Known rows, with every step that occurs:
y, t, r, d, h, j: [-23  -1  -8  10  43   6 -66  -4   5 -15  -6 -26 -13  12 -26  13  51  -2
   8   8  29  20 -32   0  14 -15  12  12 -37  -5  20   2  -6  -5  -3]
h, j, r, d, p: [ -3   9 -21   2  37 -24 -20  -3 -17 -33 -36  26 -20 -26 -47  14  23  14
 -14 -12  34 -15  17   6  -5 -48  37  -8  22  17 -23  14  40  -5 -26]
j, r, t, h: [ 25   1   2  14   6  -1  11 -25  14  -8  39   1 -13  16  16 -17  20 -21
 -12  -5  23  -4   2 -22  12   5 -20  15  -8 -12  15  15 -12 -11  18]
t, r, d, h, j: [-17 -13   2  23  29   8 -34  29   2 -16 -32  13 -33  -7 -20   0  40  -9
 -34 -14  19   5 -28   7  12  -9   9  12 -37 -11   8   5   6  14 -13]
g, a, p, d: [ -6  43   9 -66 -40   1  24   8 -22  11 -41  20   4   7 -17  31 -82   2
 -12 -25 -91 -18  32  26  11   0  42 -25  36  -4 -14 -24  30  17  -1]
n, g, a, p, d, r: [-30   4  -2 -31 -49 -17  41  47  12  24 -50  17  16  29 -31  25 -90  -4
 -15 -40 -93 -34  26  54  13  -5  15 -38  16  10 -21 -28  62  29 -22]
n, g: [ 23   5  -5 -22 -96 -25  59   5  43  56 -21 -27  21  42  17  -8 -58 -33
  12 -19 -38  30  35   6 -40   4 -14   9  -9 -26   9   4  36 -29  -5]
y, t, r, d, p: [  2  30 -16 -35  -6  -6 -22 -29  -6   3 -49 -40   1  19 -15  29   1  -9
  21  -5  17  44   9  -4   8 -15  27  -5  -4   6  27 -19  18 -33  11]
t, h, j: [  9  16  18 -23  -7   6   0  13  20 -13  28 -31 -31   9  -1 -10  17 -16
 -10 -35  -2  29  21 -17   0 -12  -6   3  13 -10   2  19  18 -13  33]
y, t, h, j, r: [  4  11 -11  -5  14 -12 -47 -36  19 -22  63 -64 -10  10 -17  -9  46  11
  23  -7  22  19   6 -21  15 -38  -7 -10  14   4   6  26  17 -15  30]
g, n, t, h, j, r: [  2 -18 -24  19  -7   7   0 -63  17 -15 -13 -53 -40  12 -14 -12  37  -3
   0   4  -9  21  17  20 -34 -39 -18   0   5  30  16  16  21  28  45]
t, r: [ 19   4   5  -8 -59  -5  14  -4   7  31 -20 -31  -2  14  23 -21 -21 -20
  -2 -14 -24  46  15 -12   0  19  -1   5  -7 -11  23 -12   0 -11  21]
h, t, y: [ 17 -16   0 -14 -46  -7  28 -17 -10  12  33 -20  33  -6  60 -31 -26 -13
  24  16   5  38  21 -26 -36   0 -27   4 -15  24  -6   5 -31 -18  19]
y, t, h, j: [  2  28   6 -40   0   3 -34 -22  23  -8  52 -72 -10  27  -7   1  23 -10
  29 -14   8  42  16 -24   5 -18  -4   1  10  -3  13  16   8 -31  42]
y, t, h: [ 16  36  11 -43 -36   1  -1 -36  30  18  35 -74   3  36  19  -2  -3 -14
  39  -9  -7  46  22 -18  -5   5 -17  -1  11 -17  21   0   4 -37  41]
j, h, t: [ 32  -1   7   8   3  -1  39 -11   2  28  29   7  21 -14  37 -12  20  16
  19   6   7  -3   5  -3  -2  10   5  21  27   5   1  -8  -4 -32   7]
g, a, p, d, h, t: [-13   3  23 -24  12  10  46  34 -23  -6   1  45  12 -18  -5  27 -43  21
  -5 -13 -62 -32 -10  31  22  14  17 -26  14  15 -25 -20   5  48 -18]
a, p, d, r, t: [-33   6   3 -15  28  26  -2  27 -29  -7  -4  47  28   2 -28  30 -58  26
   9  17 -24 -53 -14  21  20  35   3 -16  33  -3 -15 -26 -27  28 -16]
t, y: [  7   5  -4 -26 -74  -5   6 -14   1  24   2 -30  29  10  41 -26 -50 -28
  12   9 -10  38  37 -26 -38  -9 -17  -2  -1  -3  -4   3 -14 -26  13]
g, a, p, d, h: [-20  26  17 -33 -16  10  19  35 -11   8 -29  35   5  -3 -26  35 -66   7
 -17 -23 -76 -36   6  38  20   5  29 -31  26 -10 -24 -19  25  44 -21]
a, p, d, h, t, r: [-13 -13  14   3  12  36  12  37 -29  -5   5  22  12 -40   5  24 -11  35
   0 -10 -20 -14 -49  13  27  26  -1 -29   9   1   2 -14 -17  61  -9]
r, t: [ 23  10   2 -15 -21  -2  29 -11   6  20  12   9  18  32  13  -4 -34 -27
  13  18  -8  14  15 -15  -8  29  -3  31  -9 -13  11  -8 -29 -29   5]
a, p, d, h: [-20  23  12 -20 -13  29   8  34 -15  12 -11  25  18 -23 -21  35 -56  27
   7  -5 -41 -36 -13  23  -5  15   6 -30  43 -29 -19  -7   4  43 -28]
g, n: [ 28  16  -2 -21 -66   2  43 -43  13  34 -33 -32  11  11  24  -9 -39 -10
  27  24 -60  21  27  26 -41  37  -8  19  25  23   4  -5  -3  -7  -5]
d, h, j, r, t: [ -4 -31 -10  52  51  -2 -21  12   6 -25  51  37   5  -4 -36  -9  35   2
  -8  25  40 -29 -26 -11  20  -3  -8  18 -14   2 -17  21 -20  17 -22]
d, h, j, r, t, y: [-17 -45 -23  51  36   5 -45   5  -6 -31  58  24  19  -7 -13 -19  26 -18
 -11  32  59 -17 -19 -32   5 -33 -20   9 -31  19 -17  32 -36  16 -18]
p, d, r: [-22  -6  11  11 -16  -5  -4  28  -3  23 -30   0  12  -7 -16  10 -43  31
  12   5 -32 -28   6  13 -12  32  -8 -33  28  -6 -26 -25  17   7 -14]
j, h, t, y: [ 19 -16  -6   6 -13   7  13 -17  -8  20  40  -4  35 -20  61 -22  11   0
  12  14  30  10  11 -23 -16 -19 -10  13  10  17  -3   2 -20 -36  10]
p, d, h, j, r, t: [-20 -25 -12  58  63   9 -44  24 -16 -23  27  49   2 -22 -57  30  27  22
 -14  24  32 -58 -44 -11  14   0   6  -6  -6  -4 -24  20  -5  28 -40]
j, h, t, r, d: [ 21  -6  -3  21  32   7   8 -14 -11  13 -21  20 -14 -18  40  -3  58   9
 -18  -7  30  -4 -24   4   8  -2  22  30 -15   3  27 -12  -4 -25   3]
t, h, j, r: [ 10   0   3   8   4 -11 -16  -6  13 -21  38 -23 -31  -8  -9 -23  41   1
 -16 -29  14   7  12 -15   9 -33  -6  -8  14  -2  -5  32  29   2  21]
g, n, k: [ 16   1   6 -22 -83 -23  69 -20  45  38 -58 -32  16  24  30 -31 -41 -18
  18  49 -65  31  38  42 -52  19  -8  19  24  19  27   0 -23 -17  29]

Rows:
[  9  -3  -8 -18 -37   6   1 -18  -4  10  20  -1  33  25  34 -17 -44 -42
   7  27  14  27  23 -34 -23   3 -16  25 -24   1   9   4 -45 -31  12]
r, t, y
[  9 -23  -2  48  37 -20  20 -12  -3 -12   6  39   1 -30  19 -15  42  28
  -2  22  33 -36 -26  17 -15   6 -15   5 -26   2 -14   8  -9  20 -34]
j, r, d, h, t
[ 11   7  12 -17  28  16  -6  10  12 -25  46  -1 -30  25  -5  -1  23 -34
 -13 -18  23  15   5 -27  18   0  -8  30 -10  -9  12  21 -15 -19  30]
r, t, h, j
[  9  -6 -12  13  -7 -26 -13  -8   3  -4  19  -6  -1  -9 -20 -20  15  13
   3   2   1   0  16  -9  -7 -24   9  -2  16   6 -15  20  17  -2  -1]
h, j, r
[-35  -1  -8  14  38  17 -38  30 -27 -27  18  36   4 -46 -57  27  -2  50
  -8  -1  -9 -60 -30  20  14 -25  17 -40  45  -7 -34  19  19  65 -37]
a, p, d, h, j, r
[-32 -16  14  17  69  24 -39  45  -4 -35  20  16 -28  -1 -40  23  20   7
 -21 -14  21 -36 -23 -11  28  14 -11 -11   4   3 -16   1  -1  10   8]
p, d, r, t, h, j
[-20 -13   4  19  20   6  -6  24 -10   9 -12  29  17   8 -20  21 -37  12
   7  24  -6 -39 -10   2   6  43 -10  -9   5  -1 -17 -26 -17   1 -15]
p, d, r, t
[ -4 -28 -29  19  12  -4 -43 -21 -17 -26  47  10  19   1  -2 -22  10 -19
  -8  31  46   1   6 -42  -5 -37  -6  18 -24  26  -6  29 -32 -12   0]
h, j, r, t, y
[ 20  -7   6  -1  -1  -7  21 -16 -13   4 -30   2 -15  -7  41 -14  21  -3
  -9  -3   6  26 -13   0  -7  19   2  21 -41   5  24 -10 -16 -10   7]
h, t, r, d
[ -7 -21  -7  46  17 -15 -15  17  13 -10  31   8  -1 -18 -31 -18  28  18
  -3   6  14 -18  -9   1   6 -16  -7  -8   8   2 -26  23  12  27 -21]
d, h, j, r
[-18 -19  17  14  55  11 -15  32  17 -38  46   5 -24  21 -17 -13  31 -17
 -13 -12  27  -7  -3  -9  36  10 -25  13  -7  11  -8   4 -17   0  22]
d, r, t, h, j
[ -8   6  14  11 -22   5   5  30   4  31 -20   8  10 -13 -12  26 -32  16
   5   3 -24 -20 -11   4 -21  27  -6 -25  13 -31 -20  -5  12  14 -26]
p, d, h
[  1  11  -3   2  35 -10 -29 -17   5 -37  -1   0 -52 -11 -11  -8  58   2
 -34 -29  30 -17   3  -1  -4 -41   7   5  -8 -12   0  30  30  -5   5]
t, h, j, r, d
[ 29 -17   4  24   2   8  20  -4  -3  26  16  -4   7 -14  39 -16  40   9
  -2  -7  14  16 -14 -11  22   9   5  19   5  10  24 -15  -7 -19  21]
j, h, t, r
[-18 -28  -8  15 -10   1  -9   5  -2  -3  21   3  36  24  22 -28 -35 -29
  11  33  23   2  15 -18  -4  12 -35   8 -21  21 -10 -13 -46 -12   5]
d, r, t, y
[-34  13   5 -23  -8  15   1  32 -20   6 -21  17  21 -16 -24  21 -64  40
  14   0 -49 -43   5  34   5  22   2 -43  57  -4 -26 -27   6  36 -17]
a, p, d, r
[ -9  11  -5   5   5   4 -34 -18  13  16 -22 -30   2  22   0   9  21  -7
  15  14  15  21 -24   7   3   8   0   7 -39 -17  28 -11  -9  -9  -3]
y, t, r, d, h
[ -4 -10  19  12  20  10  16  18  20 -10  31   1  -9  31  12 -17   1 -20
  -2  -7  15  -6   5  -6  24  33 -36  11  -5   0   0 -10 -21  -7  23]
d, r, t, h
[-36  13   7 -20  21  31 -24  50 -19 -15   4  31   4 -32 -49  38 -26  33
  -2 -10 -28 -38 -21  19  10  -6  19 -31  43 -19 -26   6   9  48 -28]
a, p, d, h, j
[ 12  15   0 -12 -27  -7   0 -15   0  19 -58  -7 -20  10  20  -5  -3 -19
 -22 -11  -8  23   6   3 -11   7  12  17 -27 -18  24 -12   5 -18   5]
t, r, d
[  1   5 -17   7  24 -27 -27 -20  -8 -21 -21  19 -20 -13 -21  -8  30  12
 -16   3  16 -21   5  10 -20 -34  21   7  -6  -3 -10  19  19  -8 -20]
h, j, r, d
[  6  38  10 -69 -52 -10  47  -3  -1  10 -16  10   8  27   5  -6 -72 -21
  -7 -25 -85  10  50  26  17  -3  32   1  28   3  -4 -19  16   6  12]
g, a, p
[ -3 -30  18  40   6  15   7  35 -13  15  -2   5   2 -33   8  13  11  23
   0  -1  -2   2 -48  -7   9  38 -11 -22 -21   0   2 -13  -7  33  -9]
p, d, h, t, r
[ -1  -4  -9  36  12 -19   1  -7   9   2 -24  26  -7 -13  -1  -9  19  13
 -13  14  16 -37 -11  22 -21  -4  -5   1 -14 -20 -12  10   9  13 -39]
j, r, d, h
[ -6  23 -17 -13  46 -13 -59 -49   9 -34  25 -39 -31   6 -17   2  65   9
   4  -2  40   0   0  -7   1 -48   7   1  -8  -2  10  27  20 -24  15]
y, t, h, j, r, d
[ -5 -38 -15  47  22 -10  -2 -19 -13 -18  14  24  14 -37  40 -25  35  10
  -7  30  53 -21 -22  -4 -32 -21 -29  -2 -43  18 -19  18 -25  18 -31]
j, r, d, h, t, y
[ 10  18  -6 -20 -51  -8 -17 -35   9  32   8 -71  21  33  13  -7 -13 -11
  37   8 -17  58   9 -19   8  12   3   2  -8  -3  35 -17  -7 -29  31]
y, t, r
[ 19  -1  -8  11  47   9  15   1 -18  -3 -38  27 -13 -31  12  20  53  12
 -19 -21  49  -1 -15   3  25 -17  32  11   6  22  17 -17  20 -23  -1]
j, h, t, r, d, p
[ 25  16  17 -19  -9  14  27  -6  17   3  28  -5 -12  34  24  -6  -4 -36
  -5 -12   8  16  13 -22   6  24 -18  26 -11 -22  18   6 -22 -28  29]
r, t, h
[  4  27 -11 -26 -18  -9 -33 -45   1  19 -35 -47  -1  28  11   7   5 -10
  19  11   0  35   0  -4  -6   3  13  14 -30 -11  37 -16  -5 -36  14]
y, t, r, d
[  6 -11  15  14  23  -6  35   5   1  -2  -4  30  -2 -15  27  -3  16  10
   6  13  14 -12 -20  15 -24  24 -14  17 -29  -7  -8  -2 -19   5 -24]
r, d, h, t
[ 17  -5   2 -10  12  -4  31   1 -21 -13 -45  10 -13 -17  14   9  18  -2
  -8 -18  22  30  -4   1   7   3  16   1 -17  23  13 -18   6  -7   4]
h, t, r, d, p
[ 11  17 -19  -4   1 -27  11 -17 -11  -8 -50  20  -6 -18 -22  11   0   9
  -7  -5  20 -12  23  11 -15 -27  24 -12  18   3 -12   0  36 -12 -23]
j, r, d, p
[ 15 -33  19  35  -8   5  30  22   9  13  21  -6   8 -12  32 -24  20   0
   6  -1   4  29 -30  -6  16  34 -25   4 -30   8  10  -8 -23  22   5]
d, h, t, r
[  7  18  -3 -21 -16  -5   7   6 -11   3 -75  -1 -19  -1  -8  15  -6 -17
 -18 -28   9  31  14   1   4  -8  27  -2  -4   0  15 -18  28 -15   1]
t, r, d, p
